Known rows, with every step that occurs:
dekil/paleli/zogof: [-12  -4   1  23  -3  12  29  -1   1 -16  -1  29 -26  -5  16  28  11 -16
 -20  -5  17   0   9]
doda/gosu/mevu/dekil/paleli: [ -8 -19 -28  33 -24  12  14   6   2 -11  15  15 -30  -8  41   0  13 -20
 -12   3  36   3  -6]
paleli/dekil: [  0  -2   1  33  -9  10  14   1  18  -5  -3  27  -4   2   7  -2  39  -1
   3 -16 -16  12  -7]
paleli/zagup: [ -7   7   0  30  -8   7 -12   9  11  -7 -10  21 -17   2   7  13  19   2
   0  -5 -17  -1   2]
doda/zogof/paleli: [-15   9 -20  -1  -2   2 -14  11  13   9   1  -4   3  15   2  -8  32 -16
 -19  20  11   4 -14]
sunu/mevu/gosu/doda/zogof/paleli/zagup: [-36  21 -13  32 -14 -10  -7  17   8  19  -5  19 -13  13  27  -5  23   4
  -3  20  35 -20 -16]
zagup/paleli/zogof/doda/gosu/mevu/dekil: [  2   4  -1  29 -24   4  30  -4  16  24   2  40 -38   0  37   9  57  -9
  -2  -2  54   7  -8]
zagup/paleli/zogof: [ -1  10  14  10   1  13  38  -3  13  -8  -7  32  -7   6  12  31  40 -17
 -15 -16  26  -1  15]
dekil/paleli/zogof/doda/gosu: [-14   8 -11  10 -15  -1  24  -3  21  16   1  15 -37   1  17  20  25  -7
 -13  10  29   4  -1]
sunu/mevu/dekil/paleli: [ -4  -5 -21  19 -14   7  23   7  -2  -8   6  21 -15   6  20   3 -16 -22
 -11 -17  21  -9   7]
doda/zogof/paleli/dekil: [-16   2 -21  27 -10   3  -1   3  18  11  -4  16   3   6  14  -9  54  -7
  -8  14  -2  12 -16]
paleli/zogof: [ -6   6  19  20   0   9  29   3  12  -6  -3  32 -17   5   3  17  25  -3
 -10  -9   8   8  -6]
doda/zogof/paleli/dekil/mevu: [-23 -10 -28  25 -15   9  -5   0  -1 -11   8  11 -16   2  26 -18  40 -25
 -10   6 -12   9  -1]
zagup/paleli/zogof/mevu: [  9  10   3   1  -5  11  18 -15  11  15 -15  31 -29  12   5  19  33 -10
 -10 -14  10   5  14]
doda/gosu/mevu/dekil/paleli/zogof: [-15 -14 -10  44 -21  10  40   1   4  -9  10  38 -39 -12  45  18  23 -13
 -14   6  46   8  -6]
zagup/paleli/dekil: [  4   1  -3  23  -7  14  22  -5  19  -7  -7  26   5   3  16  12  54 -15
  -2 -24   3   2  13]
zagup/paleli/dekil/mevu/gosu: [ -4 -17 -15  27 -22  12  29   5  10 -33   9  35  -1   4  31  -8  38 -23
  12 -24  17   7   5]
dekil/paleli/zogof/doda: [ -4   7   3  14  -6   1  10  -9   3  16  -8  30 -43  -3   6  24  22 -10
 -11  -4  15  -1   8]
dekil/paleli: [ -5  -8 -16   9  -4  13   3   3   0 -19   3   3 -15  -1   9  12  -1 -24
 -17  -8   6  -6  11]
sunu/mevu/gosu/doda: [-12  15  17  19  -8  -2  27  14   9   5   9  19 -11  15  11 -16   4   1
   3 -16  45 -20 -19]
dekil/mevu/rade: [ -5 -32 -17   6 -13  14  12  23  -6 -29  10  27  -8   9  14 -15  10 -30
  -6 -16   2  -1  -2]
zagup/paleli/dekil/mevu/gosu/doda: [ -3  -9   5  39 -18   7  25   7   7 -17  12  32 -13  -6  35 -13  41 -19
   9 -20  39  -9   4]
mevu/gosu/doda/zogof: [-11   7  11  28  -1  -3  11  28  18  19  19  15  15   1   8 -10  15  -1
  -7  11  49  -3 -35]
zagup/paleli/zogof/doda/gosu/mevu: [-17  15   2   9 -14   8  23 -15   9  21   1  16 -46   5  30  17  57  -9
 -13   2  45  -5   0]

Rows:
[-15  11 -15  18 -23  -5  42   0  19  26   3  30 -37   7  27  13  12  -5
  -8   1  41   0  -4]
sunu/mevu/dekil/paleli/zogof/doda/gosu
[  1 -14 -10  10  -7   1  -2  23   8  36   4  28  -3  10   4 -16  14  -6
 -11   8  27  -3 -26]
gosu/doda/zogof/mevu/rade
[ -1  -3  -9  12  -9  10  10 -14   1   8  -9  29 -46   2   9  17   6  -9
 -13  -4   2   7  10]
dekil/paleli/zogof/mevu
[  8 -14 -32  22 -15   5  -5   7   7  20   6  21 -13  -3  15   0  -7 -18
 -12   5  15  11  -6]
doda/zogof/mevu/dekil/paleli
[  2 -12  -2  39 -12   8  34   6   7 -11   1  48 -22 -10  23  22  12 -15
 -10  -7  26  10   2]
mevu/dekil/paleli/zogof
[  0  12   2  12  -1   1 -16   4  11  44   6   5 -19   5  -2 -11   9  -1
 -15   9  13  -2 -19]
gosu/doda/zogof/mevu
[-20   1  -6  13 -14  13   9   1   7  -5  13  -4 -30   7  24  -7  29  -7
 -12   4  20   0 -16]
doda/gosu/mevu
[ 25  -1  -2  21 -16   7  23  -4  19  20 -11  53 -22   6  13  10  33  -9
   2 -16  19  17   3]
zagup/paleli/zogof/mevu/dekil
[  1 -12 -21  50 -20   6  -7  12   6 -11  -6  36 -22 -12  27  18   6 -10
   0  -3   1   1  10]
mevu/dekil/paleli/zagup
[ -2   1   2  38 -26   0  23   1  16  26   5  41 -46  -2  29  -2  45   2
   2   4  38  15 -25]
paleli/zogof/doda/gosu/mevu/dekil
[-20  12   6  17 -16   5  16 -10   8  22   4  17 -54   4  23   5  45   2
  -9   8  30   3 -16]
paleli/zogof/doda/gosu/mevu
[-16 -13 -29  54 -30   8  -1   7   3  -9   3  27 -39 -14  49  14  18  -8
  -4   9  21  -1   2]
doda/gosu/mevu/dekil/paleli/zagup
[  9 -16  -9   0 -11  10  29   5   9  11 -15  53 -12  16  10  12  35 -14
  -6 -13  24   3   4]
zagup/paleli/zogof/mevu/rade
[  6  20  14   3  -2   2  18 -10  14  24 -13  32 -27   8   2  26  48 -11
  -7 -13  24  -3  13]
zagup/paleli/zogof/doda
[-29   2 -19  40 -20  -5 -22  18   3  -1   4  19 -23  -1  34 -11  31 -10
  -1  24  23  -9  -9]
dekil/mevu/gosu/doda/zogof/paleli/zagup
[ -3  14  -9  -3 -14  -2   3   4  31  23   3  -2 -21  14   0  -3  29  -1
  -2   4  10   8 -13]
zogof/doda/gosu
[-22  11 -12  39 -15  -9 -19  20  16  13  -5  22  -9   2  23  -4  38   3
   1  27  30  -6 -19]
mevu/gosu/doda/zogof/paleli/zagup
[ -5  -7  10  28 -14   3   9  17   3 -18  18  19 -22  -1  18 -23  12 -14
   6 -12  31  -7 -11]
dekil/mevu/gosu/doda
[ 10   3  10  19 -14  -2   0   7  17  17   1  24 -24   8   3 -21  16   6
  11  -7  27   0 -20]
zogof/mevu/gosu/doda
